Each row was made from one small tree. The marks that hang from a mark follow it in brackets, in alphabetical order. Every link used is in the known rows. Write each row's tree.
Known rows:
X{B{C}}: [ -7  -2   1   0   8   2  -3   8  -8   6 -13 -13   1  -8  -5   7   4   5
   4   2   4   0   2  -2  11   5  -5  -6  -7   2  12   0  -9  -5 -10 -17
   1   3  -4  -2   0   3  -5  -4   0   5   3  13  -1]
T{B{N{C} U}}: [ 19  -3  15 -20   8  17 -16  -8  10   0 -10  27  -3   3  14   7  -5  -2
  -7   8   8   9  -4  -5   8   4   1 -18  -3   5  -8  -3  -4  23   7 -17
   2 -13  -7  -4   0   2   3  -8   6   3   3  13  -4]
H{N{U{L{B} T} X}}: [ 30  -6   0  -7 -13  16 -27  -3  -3 -15  -5   4 -32   9   4  11  -4   1
   0  18  -1 -13  -6   3 -14   5  -1  -2   3  21  -7  -9 -11  25   5 -17
 -12 -20  -1   5   0  12   6   8  16  -2  17   2   1]
L{B N{T U}}: [ 11  -1  -4  -4  13  18  -8 -10  -4 -10  -7   1 -19   9  -2   8  -6 -19
   5   7   0   3  -9  10  -2  13   4 -20  -6   5  -9 -10  -6 -11   6 -12
   1 -16  -2   4   8  -3   4  12  10  -4   6   8   0]
B{N{X} T U{L}}: [ 22  -9   9 -26   9   2 -38  -7   7  -8 -11  23   0  19   5  13  -2   0
   1  23  -3 -15   8  -3  11  -6   2 -16   1   6 -11   1 -22  21  10 -13
 -10 -15  -8   7  14   3  -1  -1   5   6   0  16  -7]
T{B{N}}: [ 10   3  -1 -12  18  12 -10   0   0   0  -5  28   4  -1   7  -1   0   1
  -5   2   3   9  -9  -4   5   3  -1  -9   1   0 -10  -3   1  19   0   0
   2 -10  -3  -8  -2   2  -1  -4   2  -3  -3   8  -2]
B{N{X}}: [ 14  -4   9 -13  13  -4 -24  -3   0  -8   2  18   5   0   3   4   1   7
   2   7  -2  -4  -3  -4   5  -2  -1  -5   7   1  -6   3  -6  13   4   0
  -8 -12  -3   4  -1  -2  -1  14  -2   1  -1   7  -1]
N{X}: [ 11  -2   8  -4  -5 -10 -13  -2  -2  -3   1   1   3  -3  -1   3   2   9
  -1   4   0  -8  -4  -2   2  -1  -2  -1   4   0   2   3  -4   9  -1   1
  -7  -8  -1   7   0  -3   0  10  -2   5   2   3  -2]
H{N{T{B}}}: [  4   2  -6  -5   0   2  -1   2   3   5  -6  14 -15 -11   8   5  -2  -7
  -6   2   9   4  -5  -3  -2   5  -5 -13  -1  12  -1  -5   5  20 -12   0
   3 -18  -3 -10  10   1  15 -13   7  -7   3   5  -3]
X{B{C N{T}}}: [ -9   1   4 -13  30  13 -19   5  -5   7 -14  -2  -5 -13  -1  10   0  -5
   8   8   1   2   4  -6  19   6  -3 -16  -5   3   4   0  -9   4  -7 -26
   5  -6  -8  -1   3  -2  -5  -4   1  -6  -2  21  -3]
T{B}: [10  4 -3 -2  0  5  1 -1  1  1 -7 13  0 -4  2 -1  1  2 -5  0  6  4 -9  0
  1  4 -2 -2 -3 -1 -3 -2  2 14 -7  3  0 -7 -1 -5 -1  3  1 -9  0  0  0  1
 -2]
H{N}: [-1 -5 -7 -1 -8 -2 -2  2  1  2  3  1 -7  1  5  4 -1  0 -1 -1  4 -2  3  0
 -4  1 -3 -7  0 13  0 -3  2  2 -4  4 -1 -5 -1 -7 10 -1 12  1  6 -5  2 -2
  3]
H{N{T{B{C U}} X}}: [ 16  -7   7 -15 -13   0 -26  -1   8   4 -15  11 -10  -9  12  13  -2   1
  -9  16  15 -17  -7  -2   9   2  -6 -28  -5  19   2  -6 -10  36 -13 -21
  -9 -31  -9   3  13   1  16 -11  10   6   7  13  -7]
L{B N{T U{H}}}: [ 16   5   1  -7  16  14 -10  -3  -2  -8 -10   5 -11  -2  -4  11  -8 -17
   9  11   1  15  -9  11   2  11   3 -28  -2   9 -18 -11  -1 -16  13 -17
   2 -18  -2   6   5   0   0  19  13   2   9  16   0]
X{B{T U}}: [ -1  -7   2  -2   4  -2  -8   8   3  -2 -13   2  -1  12  -6   9   1  -7
   3   6   3   8   8  -5  15  -3  -1 -16  -8   0   1   0 -12  -8  -1 -11
   2   0  -6  -2  18   0  -2 -10   4  13  -1  13  -2]
N{T X{B{C U{L}}}}: [ 16  -5  13 -14   3   1 -29  -1   2  -1 -26  -6 -15 -10  -3  17   5   1
   3  22   0 -18  -1  -2  15  -1  -3 -13  -6   6  12   2 -19  19  -7 -34
  -7 -14  -9   8   1   3  -7 -14   4  11   8  25  -9]
B{C N}: [ -6   0   2 -15  17  15 -19   0  -2   4  -7   6   6   0   7   4  -2   3
   3   5   1  -5   4  -1  11   2   0 -11  -3   4  -4  -2 -10  10   1 -16
   1  -4  -5   3   0   5   0   2   2  -6   0  11   0]
U{H L{B{C}} N}: [ 20  12  10 -12  -9  15 -15   1  -6  12 -21  -4  -6  12   3  15  -2   4
   5  17  -7   4   3  10  -3   3  -4 -24  -8   4  -8 -13 -15  -4   4 -25
  -7  -5  -3   1  -4  15  -7  10  15   5  22  33  -6]
N{T U X}: [ 16 -10  11  -6  10  -2 -11 -13  -3  -9   5  -1  -8 -18  -2   8  -5  -6
   2  11   7 -13 -10  -2   2   2  -1  -2   8  11   1   4 -11  11   4 -14
  -6 -23  -3  14   5  -5   0   6   0   4  -1   0  -5]
X{B}: [-1 -1  1  5  9 -1  2  6 -4  1 -7 -4 -3 -4 -8  3  4  2  4 -2 -2 10 -2 -3
  6  1 -3  1 -1 -2  8  1 -2 -9 -5 -3  1  3 -1 -6  1 -3 -7 -3 -2  6  1  8
  1]
L{B N{X}}: [ 17   5  -1  -5  -6  -1 -19  -3  -5 -10  -9   6  -5  20  -3   6   3   2
   4   3  -4  -6  -8   6  -1   8   1 -16  -4  -4  -7  -6  -3  -3   1   3
 -10 -11  -1   3   0  -2   6  24   2   3  13  12   0]
U{B T}: [  4   8   3  -6  -4   5 -11  -5   1  -3   3  19 -20  17  -6  -3  -2  -1
   4   9  -2   6   7  -4   4  -6   2  12   6   1 -10  -4   3   0   2 -13
  -1  -4   1   1  -5   5   4   0   4  -7  10  -3   2]
B{C T U{H}}: [  0  -1  10 -16   0   0 -20   5  11  10 -16   0  15   6   2  14  -6  -2
   4  17  10   0  14   2  19  -4   0 -34  -6  12 -12  -6 -17   1   6 -25
   1  -6  -7   9  17  12   3  -2  12  14   2  16  -5]
L{N}: [  2  -2  -6  -6  -1   1  -1  -4  -2  -2  -5  11  -7  14  -3   4  -1  -3
   2  -4  -2  -2   1   5   4   6   3  -8   0  -1  -5  -4   3 -12   6   8
   1  -1  -1  -1   2  -2   3  10   2  -1   0   1   1]
H{N{U}}: [  5 -15  -3  -1   1   2   2  -3  -4  -4   6   0 -14  -3   5   7  -5  -4
  -2   3  10  -3  -4   3 -10   2  -2  -3   2  23   0  -2  -8  -1   3  -4
  -1 -12  -1  -2  13  -1   9   3   6  -3   1  -8   3]
H{N{T X}}: [  7  -4   3  -5  -7 -11 -16   0   1   0   2   3 -10  -9   2   7  -2  -1
   0   8   5 -12   0  -5   1   0  -4 -10   5  14   5   0  -1  16  -9  -2
  -6 -19  -3   1  11  -6  13   4   4  -2   2   5  -3]
U{H L{N{T{B}}}}: [ 22  11  -3 -18  11   8  -3  -7   5   2 -27  31 -14  -6  -3  10  -1  -8
   4  12  -2   7  -5   7   9   7   0 -21   5   7 -15  -9   5  11   5  -6
   3 -15  -3  -1  -4  10  -4  -5   9   2   7  20  -9]
X{B{U{H}}}: [ 10  -2  12  -1   3  -5  -9  11   7  -3 -17   6   0  -7  -6   6   4   2
   3   8   0  24  -3  -1  10  -6  -2 -16  -1   1  -2  -1  -1 -11   5 -16
   1  -3  -3  -4   2   0  -9  -1   6  21   7  17  -1]

Which tree is each row?
[ 20   1  20 -13 -14  -1 -18   4 -10  12 -16   7  -7  -4  -8  19   0  11
   9  12   1   6  14  -4  16  -3  -8 -16   4  11  -1  -7 -10  -7   4 -18
  -9 -13  -4   8  -6  11  -8  15  11  17  14  24  -5]
U{H N{X{B{C}}} T}
[ 12  -5  11 -15  36  13 -16  -5   3  -5   0  18  -1 -21   1   7  -9 -14
   8  12   4  16  -5   1   7   1   2 -15   9  15 -16  -2  -4   3  17 -22
   4 -19  -3   5   5   0  -6   8   9  -2  -3  13  -3]
B{N{T U{H}}}
[ 12  -4  20 -10 -16  14 -14   7   1  11 -20   8 -12   6  -4  17  -2   0
   5  13   2  15  16  -2  16  -5  -2 -23  -6  10  -5 -13 -11 -12   9 -28
  -4  -6  -6   3   0  13  -7   2  18  19  15  24  -3]
X{B{C U{H N T}}}
[ 20  -8  13 -26   4   8 -43  -5   5  -5 -16  15  -3  10   9  13   1   9
  -1  22  -2 -24   0   0   9  -5   0 -13  -2   8  -3  -1 -21  28   6 -28
 -11 -14  -8  11  -2   7  -4   0   4   5   5  20  -6]
B{C N{X} U{L}}
[ 14  -4  21 -15 -25  14 -18   0   6  11 -13  10 -10  11   3  14  -8  -3
   0  16   3   4  17   1  10  -6   0 -23  -3  12 -13 -13  -9  -3  15 -26
  -6 -10  -4   9   0  14  -2   6  19  17  13  17  -3]
B{C U{H N T}}
[ 26 -10  16  -2  15  -9  -8   1  -9  -8  -5   0   4 -21 -12  12   1   8
   9   8   7  13 -15  -1   9  -1  -5  -6  11  12   0   4 -10  -5   7 -13
  -5 -15  -2   7   0   0 -10  15   1  18   4  12  -2]
N{U{H} X{B}}
[ 12   8   1 -11  -2   9 -14  -7   2  -3  -6  21 -30  18  -5   1   0   1
   4  15  -8  -2   7  -2   1  -8   2  18   8   4 -10  -4  -2  11   4 -17
  -5  -3   0   2 -11  12   0  -7   6 -10  14   1  -1]
U{B L T}
[ 20  -9  15 -18 -11   3  -1 -11  -2   9 -18   2 -21  24  -1  25  -4  -8
   3  14   0  -2  18  -2  11   3  -2 -18  -9   9   9  -4 -22 -12   7 -19
  -2  -5  -9  -2  14   4  -4 -11  12  10  11  26 -11]
X{B{T U{L N{C}}}}
[-10   1  -3  -7  11   1  -4   7  -8  11 -16 -12   7   2  -7  15   0   1
   7   5   8  -3  11  -3  20   5  -5 -16  -9   3   9   0 -17  -8  -9 -15
   4   2  -7   1  14   6   1  -7   2   3  -3  14  -3]
X{B{C T}}
[  6  -5  16 -14  20  11 -18  -3   6   0 -13   6 -13  -7   4  14  -4 -13
   3   8   0  13   5  -9  17   5   1 -22  -3   4   3   1  -5   4   6 -29
   6 -10  -9  -3   3  -8  -3  -8   6   1   3  22  -5]
X{B{N{C T} U}}
[ 19  -4  16 -14  -7 -10  -3  -9 -13  14  -8  -1  -4  13  -6  22  -4   3
   8   5   7  -1  15  -7  15   6  -7 -16  -1   5  10   0 -22 -12  -1  -4
  -5 -12  -7   2  14  -2   2   9   5   8   7  20 -10]
U{N{C X{B{T}}}}
[ -2  -7   5 -13  -2  -4 -15  15   4  12 -22  -1   2   3  -1  21  -2   1
   6  14  12  11  13  -1  22  -3  -6 -38  -9  22  -2  -6 -16  -5  -4 -24
   1  -7  -9  -2  26   9   9  -7  15  16   7  23  -3]
X{B{C T U{H{N}}}}
[ 11 -12   3 -22   5  -9 -23  -9  -9   0   3   5 -10  14   0  16  -6   5
   6  20  17 -18   2  -1  10  -1  -8 -12   4  28  -3  -2 -29   6  -5 -23
  -9 -26  -8   9  27   6  22   8   5  -4   5   3  -4]
H{N{U{B{C T}} X}}
[  2   4  10 -16  19  12 -10 -12   3   5  -1   7  -5 -11   8  10  -9 -13
   6   5   2   1   6  -7   9   8   2 -14   4   5  -2   1  -1  12   7 -17
   7  -8  -5   3   1  -3   3   0   5 -12  -1  14  -5]
B{N{C T}}
[ 15   1  10 -19  18  -8 -32  -6  -2  -8   5  30  -2  13   0  -1   2  10
   5  13  -3   1  -6  -5   7  -9  -2   3  11  -1 -10   2  -7   9   0 -11
  -9 -16  -3   2  -1  -6   3  14  -5  -6   7  10  -1]
U{B{N{X}}}
[  1   3  11 -13  27  10  -8  -4  -3   4 -10   2  -9 -15   0  13  -4 -10
   9   4   0  12   6  -9  14   9  -1 -14   1   3   7   3  -2   3   1 -21
   9  -6  -6  -3   1  -4  -4  -3   3  -8   1  21  -5]
X{B{N{C T}}}
[  3   0  15 -18  26  10 -30   9   7   4 -23   9   1 -15   0  14  -1  -6
   8  18   3  17   4  -4  24  -3  -1 -33  -4   8  -8  -4 -10   1   5 -38
   4 -11  -9   2   4   2  -8  -4  10  10   2  33  -4]
X{B{C N{T} U{H}}}
[ 13   4   7 -17  13  15  -6  -8   1   6  -7  24   1  -7  10   6  -4   1
  -2   1   5   7  -3  -5   6   8  -1 -12   0   4  -5  -1  -2  22   3  -8
   5  -9  -4  -5  -4   3   4  -3   3  -6   1  11  -5]
T{B{N{C}}}
[  8   0   7   0  10 -11 -10   2  -4  -3  -7  -1  -7 -15 -10   9   4   0
   7   5   1   1  -3  -7  10   3  -4  -4   4   0   9   5  -3   2  -9  -7
  -3 -12  -3   2   1  -9  -4   1  -1   5   1  14  -6]
N{T X{B}}
[ 32   9   8 -15 -13  16  -2  -5   1  11 -14  31 -18   3   0  11  -4   0
  -2  14  -5  11   4   3  -1  -2  -1  -7   5  10 -16 -13   0  14  11  -5
  -6 -12   0  -1 -10  18  -7  -2  16   8  14  15  -7]
U{H L N T{B}}
[ 22  -4   0 -14   1  33  -8 -11  -4   0 -17  12 -23  -8   3  11  -6   0
  -3  15   8 -15  -5   3   2   6  -1   0   0  20  -5  -6 -14  35   5 -26
  -2 -13  -4   7  -8  22  -4 -15  11  -2   4  -2  -4]
N{U{L T{B{C}}}}
[ 16   1  16 -10   2 -14 -10   2  -2  11 -11  -2  -9 -25  -3  22  -1   1
  10   9   9  13   1  -8  12   3  -8 -25   9  19   9   2  -2   5  -3 -18
   2 -19  -5  -1   7  -3   8   7   9   6  11  24  -7]
U{H{N{C T X{B}}}}
[  9  -4   4 -11  -8  11 -11   0   6   3 -15  10   3   0   8   4   0   4
  -9   9  10  -6  -7   1   9   1  -2 -15 -11   4  -1  -6 -10  21  -6 -19
  -2 -10  -6   1   2   6   2 -16   5  10   5   8  -5]
T{B{C U}}
[  7  14  -7 -21   7  11 -20   1  -2   6 -31   3  -1  22  -3  21  -3  -3
  11  18  -3  -2  10  13  13  12   0 -38 -11   7 -18 -14 -18  -1   6 -19
  -1  -3  -7   6  11  19   2   9  15   0  13  29  -6]
U{H L{B{C T} N}}
[  7  -1   6  -5   8  -6 -10  11   6   3 -18   8   8   5  -8  12  -1  -3
   7  11   4  22   8  -2  20  -4  -1 -26  -3   5  -9  -2 -10 -14   4 -15
   3  -2  -5  -1  15   4  -5  -6   9  20   2  19  -3]
X{B{T U{H}}}
[ 19  -5   0  -4   0  21   0  -7   0  -6  -1  19 -16  -7   0   1  -7  -5
  -5   5   9   2  -8  -1  -1   5   2   5   4  13 -10  -6  -3  22   8  -7
  -2 -15   0   4  -4  10  -1  -7   8   2   2 -10   0]
N{U{T{B}}}
[ 26   7  20 -20  -5  -2 -14  -7  -4  17 -17  14   3 -17   3  15  -4   4
   0  17   9  -3  -2   0  13   1  -8 -28   3  10  -5  -8 -11  12  -4 -16
  -7 -28  -6   8   3   5   1   6   8  13  10  27 -13]
U{H N{T{B{C}} X}}
[  7   5 -10 -23   9  -5  -8 -14  -4  -2  -8  29 -21  38  -9   9   0  -6
   7  15  -4  -7  11   5  12   0   2  -5   2   3 -12  -6 -11 -10   2  -5
  -2  -4  -5   1  13   7   8   2   3 -10  10  11  -4]
U{B{T} L{N}}
[ 22 -15  13 -11 -16   5 -11 -15  -2  -4   7   1 -23  -8   5  17 -11   1
   1   8  15 -13   3  -5  -3   5  -2  -3  10  31   2  -1  -9  19  11 -14
  -5 -21  -2   9   4   6  15   9  13  -2   7  -8   0]
H{N{C U{T} X}}
[ 10  -1  11 -11   4 -12  -6  -3  -7   7  -9  -8   3  -3  -7  20  -2   4
   8   6   8  -3   9  -9  18   7  -6 -13   1   6  11   6 -16   2  -4  -7
   1  -7  -6   4  11   0   3   4   0   7   3  14  -8]
N{C X{B{T}}}
[ 35  -4  20 -24  10 -11 -14 -24  -7  -5   0  23 -14   9  -7  15  -6   4
  11  14  11   5  -8   4  13   2  -1  -9  16  18 -12  -2 -11 -11  16 -19
  -5 -23  -4  12   2   1   7  30   5   6  15  12  -4]
L{N{C U{B H} X}}
